Known rows, with every way that one mark hangs from another
j_697(j_305 j_942(j_41(j_484)) j_971): [-20.0, 27.4, -49.8, -17.9, 25.5, -4.1, 10.8, -4.6, -12.0, 9.1, -25.2, 18.1, 8.7, 40.5, -14.7, 4.9, 2.0, 37.6, -13.0, -79.5]
j_41(j_942): [-49.8, 18.9, 6.3, 4.0, -50.0, 13.9, -20.9, 12.1, 4.1, 48.8, -19.6, 9.0, -0.7, 14.0, -33.2, 50.9, -21.4, -16.7, -16.7, 50.7]
j_942(j_484): [-13.6, -11.7, 32.1, -10.2, -6.8, -23.7, -15.3, 12.9, 28.5, 9.5, 7.0, -25.1, -16.1, -24.6, 29.0, 27.7, 13.0, 2.6, 13.8, -12.5]
j_932(j_942(j_305)): [22.3, 11.7, -12.4, 14.2, -43.1, 37.6, 1.2, 2.3, 12.8, -10.5, 3.8, 13.2, -1.3, 8.1, -2.5, 11.9, -15.9, -23.8, -11.2, 56.5]
j_305(j_697): [-11.4, -13.3, 37.2, -27.3, -39.9, 11.7, 3.7, 38.1, -11.7, 8.8, 2.6, -10.7, 17.6, 43.5, -25.4, 1.7, -12.2, -3.4, -8.9, 12.9]
j_942(j_305): [4.0, -4.3, 5.9, 1.0, -16.7, 12.2, 13.8, -13.7, 0.4, -11.6, -26.5, -8.3, 12.5, -9.9, 23.5, 1.2, -20.1, -10.7, 23.3, 36.3]
j_585(j_942(j_41 j_484)): [-28.4, -4.5, 18.5, 5.7, -7.8, -15.6, 6.9, 26.6, 7.0, 44.7, 35.3, -11.6, -15.6, -67.9, 4.6, 35.5, 18.0, 1.3, 6.9, 3.2]
j_41(j_484 j_942(j_305)): [-42.7, 18.3, -34.2, 15.6, -42.3, -8.2, -30.7, -6.6, -19.5, 34.9, -6.4, 44.5, -24.8, 26.0, -10.3, 30.1, -17.1, -6.3, -12.9, 39.9]
j_305(j_697(j_942(j_41 j_484) j_971)): [9.8, -9.9, 15.9, -21.2, 33.0, -2.6, -0.7, 17.1, -19.6, -3.9, 7.5, -8.4, 1.4, 20.6, -27.0, -19.3, 17.6, 19.7, -11.5, -42.9]
j_942(j_41): [-38.7, -7.2, 6.0, -18.5, -7.2, -10.3, 11.9, -0.1, 22.4, 11.1, 32.9, -11.7, 7.9, -22.8, -21.2, 16.4, -6.0, -7.8, 37.6, 1.8]
j_305(j_697(j_942 j_971)): [9.4, -3.5, 1.4, -10.1, 13.5, 18.9, 2.8, 36.1, -28.6, -3.4, -24.5, -2.2, 6.5, 53.5, -29.5, -7.6, -5.6, 24.2, -31.8, -20.4]
j_305(j_697(j_942(j_41) j_971)): [4.6, -6.0, 2.7, -18.9, 22.5, 12.0, 8.1, 20.7, -26.5, -3.0, -2.8, -0.7, 10.1, 36.7, -41.1, -15.6, 2.2, 19.4, -15.9, -28.5]
j_305(j_697(j_942)): [-13.9, -16.8, 15.1, -19.6, -14.2, 26.4, 17.8, 41.8, -22.5, 7.4, -13.5, -10.1, 9.3, 33.0, -19.5, 4.9, 4.1, 8.8, -17.1, 4.3]
j_942(j_305(j_697) j_484): [28.2, -23.0, 55.2, -22.6, -4.4, -13.4, -2.8, -16.6, -8.2, -14.4, 4.3, -19.7, 7.1, -23.4, 32.8, -25.9, 19.6, -12.7, 23.4, 0.8]
j_697(j_305): [-34.7, 14.6, 21.4, -35.0, -64.2, 8.6, 14.7, 13.9, 13.9, 24.3, -26.6, -11.6, 31.9, 33.7, 4.5, 28.6, -20.2, -4.5, 3.4, -9.4]
j_932(j_942(j_484)): [8.0, 6.1, 8.6, 8.1, -37.7, 13.3, -18.9, 22.6, 33.0, 3.5, 27.4, 1.2, -21.6, -2.3, 1.5, 29.4, 5.6, -15.6, -17.8, 22.7]
j_932(j_942): [-0.5, 13.9, -10.5, 11.3, -50.3, 32.8, -7.3, 30.5, 24.9, 5.6, 14.1, 9.8, -9.2, 22.2, -18.1, 35.2, -16.6, -16.9, -24.0, 44.7]
j_585(j_697(j_305 j_971) j_942(j_484)): [-8.9, 8.0, 11.4, 33.3, -19.5, -25.9, -2.0, 45.2, 26.8, 11.5, -18.7, -15.9, 13.6, 24.2, 29.4, 7.8, -24.7, 5.1, -44.2, -7.9]
j_41(j_484 j_942): [-66.7, 20.9, -33.3, 11.5, -49.4, -12.1, -39.4, 19.9, -6.9, 50.9, 2.6, 41.5, -30.7, 40.0, -25.9, 52.4, -17.5, -0.4, -28.4, 29.0]
j_697(j_942(j_41 j_305 j_484) j_971): [26.8, 2.0, -24.9, 7.3, 83.4, -8.4, 3.7, -32.7, -6.7, -22.9, -18.8, -3.9, -14.3, -35.6, 15.3, -17.9, 21.8, 27.8, 14.3, -52.3]
j_942(j_41 j_305(j_697(j_971)) j_484): [32.6, -20.0, 44.5, -32.0, 33.1, -32.3, -4.3, -48.5, -7.2, -20.9, 44.9, -14.4, 13.4, -41.0, 4.7, -51.3, 26.9, -11.9, 46.9, -32.7]
j_942(j_305 j_484): [16.7, -14.0, 31.3, -4.8, 3.7, -16.8, -4.7, -23.8, 13.0, -13.7, -8.0, -20.8, -6.1, -46.2, 51.5, -3.9, 13.0, -9.2, 34.9, 4.2]

Rows
[-13.4, -23.4, 27.6, -28.7, 4.1, 4.7, 13.2, 23.8, -15.0, 5.3, 17.5, -18.0, 6.3, 0.4, -16.2, -5.9, 27.7, 4.7, 3.6, -19.2]	j_305(j_697(j_942(j_41 j_484)))
[43.7, -15.2, 45.5, -17.9, 15.8, -17.1, -13.1, -20.7, -11.6, -21.9, -1.6, -14.8, 5.5, -8.3, 25.0, -35.6, 13.1, -0.6, 13.3, -16.7]	j_942(j_305(j_697(j_971)) j_484)
[13.4, 1.1, -14.2, -3.1, -36.0, 17.6, -1.0, -6.4, -2.3, -9.1, 54.9, 29.6, -2.8, 12.7, -27.9, -12.4, -0.2, -26.2, 0.1, 31.7]	j_932(j_942(j_41(j_484) j_305(j_697)))
[31.4, 6.2, 5.9, 11.5, -29.6, 17.7, -11.5, -5.0, 21.3, -10.1, 18.7, 3.9, -13.7, -18.4, 15.8, 8.2, 7.0, -24.1, -3.2, 33.8]	j_932(j_942(j_305 j_484))
[10.6, -10.0, -10.4, -19.5, 13.8, -22.3, 0.6, -30.6, -26.2, -18.0, 37.8, 20.0, 7.9, 13.0, -19.0, -43.6, -2.4, -1.7, 27.1, -17.3]	j_942(j_41(j_484) j_305(j_697(j_971)))
[-0.4, 8.7, 35.0, -6.7, -20.6, -0.7, -31.0, -21.0, -16.7, 26.5, -11.8, 6.6, 2.8, -0.9, -15.7, 2.5, 2.4, -18.9, -9.8, 24.1]	j_41(j_942(j_305(j_697(j_971)) j_484))
[19.0, -5.9, 2.0, 58.6, 15.2, -21.7, -2.3, 25.8, 19.2, -13.4, -18.8, -13.2, -2.0, -7.1, 41.0, -13.1, -23.3, 1.7, -30.4, 22.5]	j_585(j_697(j_971) j_942(j_305 j_484))
[-5.3, -5.9, 18.3, 9.5, -3.4, -11.2, 16.0, -1.3, -5.1, 29.0, 26.6, -10.7, -10.1, -84.2, 20.2, 12.8, 18.5, -6.3, 21.6, 14.6]	j_585(j_942(j_41 j_305 j_484))
[-27.7, 6.4, 7.5, -28.3, -15.4, 9.4, 21.6, 9.5, 5.8, 20.1, -37.4, -21.3, 10.5, -4.9, 30.3, 28.3, 25.6, 14.5, -0.6, -43.8]	j_697(j_305 j_942(j_484))
[11.5, 9.3, -64.6, 14.7, 71.0, -2.6, 6.9, -19.7, -19.5, -20.0, -20.2, 21.0, -17.3, 2.0, 0.7, -11.3, 2.1, 34.7, 2.1, -40.6]	j_697(j_942(j_41(j_484) j_305) j_971)
[-12.1, 26.4, -29.3, -22.4, 24.4, 9.5, 20.0, -10.2, -7.4, 7.9, -35.4, 1.5, 22.0, 27.5, -18.8, 3.7, 0.4, 29.6, -5.9, -70.1]	j_697(j_305 j_942(j_41) j_971)
[22.0, 1.0, 8.4, 0.3, -17.0, 6.8, -5.7, -25.1, 25.3, -10.3, 49.3, 2.4, -8.9, -40.4, 1.5, -3.5, 16.5, -33.2, 20.5, 23.1]	j_932(j_942(j_41 j_305 j_484))
[-4.4, 19.6, -10.3, -25.4, 38.3, -11.2, 7.4, -18.0, 0.3, 6.9, -21.1, -8.3, 8.6, 1.5, 1.3, -1.0, 24.2, 29.6, 0.3, -91.5]	j_697(j_305 j_942(j_41 j_484) j_971)
[-18.8, -20.9, -19.4, 37.1, 3.8, 8.4, 23.4, 21.9, 30.4, -32.4, -40.9, -20.4, 13.9, 23.7, 35.4, -3.1, -26.5, -2.8, -7.6, 36.6]	j_585(j_697(j_942(j_305)))
[-10.5, 0.6, -9.0, 17.7, 10.6, -14.4, 3.3, 22.2, 37.3, -22.5, -42.5, -22.0, 20.1, 52.6, 29.5, -6.3, -19.9, 12.1, -27.6, -30.2]	j_585(j_697(j_305 j_942(j_484) j_971))
[5.0, -20.5, 32.7, -21.1, 22.3, -31.7, 5.4, -53.1, 17.0, -12.3, 38.6, -22.0, 1.9, -78.2, 29.0, -20.0, 29.2, -19.8, 65.7, -12.8]	j_942(j_41 j_305 j_484)
[30.6, -5.2, 17.6, -10.6, -4.0, 11.6, 3.3, -9.3, -23.9, -19.3, -21.2, -1.1, 21.2, 26.3, -1.5, -29.2, -19.1, -2.1, 4.8, 15.1]	j_942(j_305(j_697(j_971)))
[3.3, -3.4, -18.0, 51.7, 12.6, -13.4, 16.4, 14.4, 14.6, -10.6, -1.2, -3.6, 16.5, -5.8, 6.3, -18.3, -38.5, -7.0, -14.5, 32.1]	j_585(j_697(j_971) j_942(j_41 j_305))
[-0.5, 2.9, 8.2, -3.2, -24.1, 2.1, -12.8, 2.6, 37.6, 4.0, 59.8, 0.9, -15.9, -24.4, -15.7, 19.0, 16.5, -22.7, 5.2, 11.8]	j_932(j_942(j_41 j_484))
[-22.6, -8.2, -45.2, 4.6, 27.5, 6.7, 27.3, -11.5, -11.8, -6.9, -6.0, 7.6, -11.3, -26.8, 14.3, 5.5, 15.2, 14.8, 23.5, -5.8]	j_697(j_942(j_41(j_484) j_305))
[15.2, -9.1, 15.1, -14.8, 23.6, 4.7, -6.4, 30.2, -21.3, -4.5, -13.6, -8.3, -3.0, 37.2, -15.0, -10.9, 11.0, 24.9, -27.4, -33.7]	j_305(j_697(j_942(j_484) j_971))
[17.6, 9.1, -44.7, 12.8, 69.9, 11.3, 16.5, -23.4, -15.1, -21.1, -31.6, 4.6, -3.8, -11.4, -4.9, -13.1, -0.6, 26.8, 8.1, -29.9]	j_697(j_942(j_41 j_305) j_971)
[7.2, 9.3, -30.5, 9.9, -30.8, 13.3, -3.3, -12.6, 11.2, -8.4, 45.4, 29.4, -11.0, -1.5, -15.0, 2.2, -4.5, -24.3, 6.7, 35.0]	j_932(j_942(j_41(j_484) j_305))
[35.1, 6.4, -25.6, 16.7, 70.9, 1.5, -2.9, -14.1, -10.2, -23.1, -48.5, -4.0, -20.8, -14.2, 31.0, -8.8, 13.6, 35.1, -8.0, -39.2]	j_697(j_942(j_305 j_484) j_971)
[26.8, 12.9, -44.9, 22.1, 56.8, 21.9, 8.6, -5.4, -18.5, -20.4, -62.8, 4.1, -8.5, 10.0, 11.9, -1.2, -10.6, 34.4, -15.9, -18.8]	j_697(j_942(j_305) j_971)
[-20.0, 10.3, 21.4, -5.5, -49.7, 23.6, -11.7, -8.7, -22.5, 31.8, -21.5, 11.3, 15.1, 15.4, -31.0, 12.3, -16.5, -26.5, -6.4, 59.2]	j_41(j_942(j_305(j_697)))
[-17.5, -8.7, -22.3, -8.7, 2.5, -21.7, 9.2, -34.6, -1.8, -10.3, 33.8, 15.1, -1.6, -23.6, 6.8, -11.9, -2.3, -8.7, 48.1, 3.6]	j_942(j_41(j_484) j_305)
[-19.8, 10.5, 25.2, 1.2, -29.5, 0.5, -25.0, -23.2, 1.0, 30.4, -14.8, 0.7, -5.8, -25.2, 2.5, 24.3, 2.9, -22.9, 4.3, 41.5]	j_41(j_942(j_305 j_484))
[-24.6, 19.0, -24.6, 6.8, -34.3, -7.0, -37.8, -3.5, -35.3, 29.4, -5.1, 48.9, -16.9, 51.3, -27.0, 8.1, -18.6, -2.8, -28.4, 26.1]	j_41(j_484 j_942(j_305(j_697(j_971))))
[40.1, 12.5, -2.3, 7.6, -36.1, 36.5, -5.4, 7.2, -2.2, -16.4, 6.7, 17.2, 3.6, 33.5, -20.9, -9.9, -15.7, -20.0, -25.0, 41.8]	j_932(j_942(j_305(j_697(j_971))))
[31.8, 7.3, -1.8, -2.0, -23.7, 26.0, 1.1, -13.6, -0.2, -15.7, 39.6, 17.1, 10.0, 10.0, -38.1, -20.5, -7.2, -28.2, -1.4, 29.9]	j_932(j_942(j_41 j_305(j_697(j_971))))
[16.5, -29.2, 54.7, -37.1, 13.6, -25.9, 5.6, -44.3, -3.0, -13.8, 49.0, -21.3, 15.3, -56.6, 8.8, -40.9, 34.4, -23.5, 57.2, -15.3]	j_942(j_41 j_305(j_697) j_484)
[-0.9, -10.1, -31.3, 38.0, 41.1, -6.6, 13.4, 3.4, 28.2, -40.8, -28.3, -13.5, 13.5, 28.9, 13.9, -22.7, -28.1, 4.3, -6.6, 4.6]	j_585(j_697(j_942(j_41 j_305) j_971))
[-2.7, -3.3, 1.3, 54.4, 6.2, -28.0, -10.9, 54.2, 31.1, 3.1, -7.3, -15.5, -9.7, 8.3, 27.5, 8.5, -24.2, 9.9, -44.3, 11.2]	j_585(j_697(j_971) j_942(j_484))
[3.6, 3.9, -24.7, 3.2, 76.4, -13.5, -4.9, -4.5, 5.5, -5.9, -5.9, -8.5, -23.8, -20.9, 0.2, 4.6, 23.5, 35.9, 1.4, -64.0]	j_697(j_942(j_41 j_484) j_971)
[-13.3, -6.4, -5.9, 5.5, -21.8, -1.9, 18.7, 18.4, -33.0, 29.3, 30.3, 16.6, -1.5, -29.8, -10.0, 2.6, 0.7, -1.1, 1.4, 23.2]	j_585(j_942(j_41(j_484) j_305(j_697)))
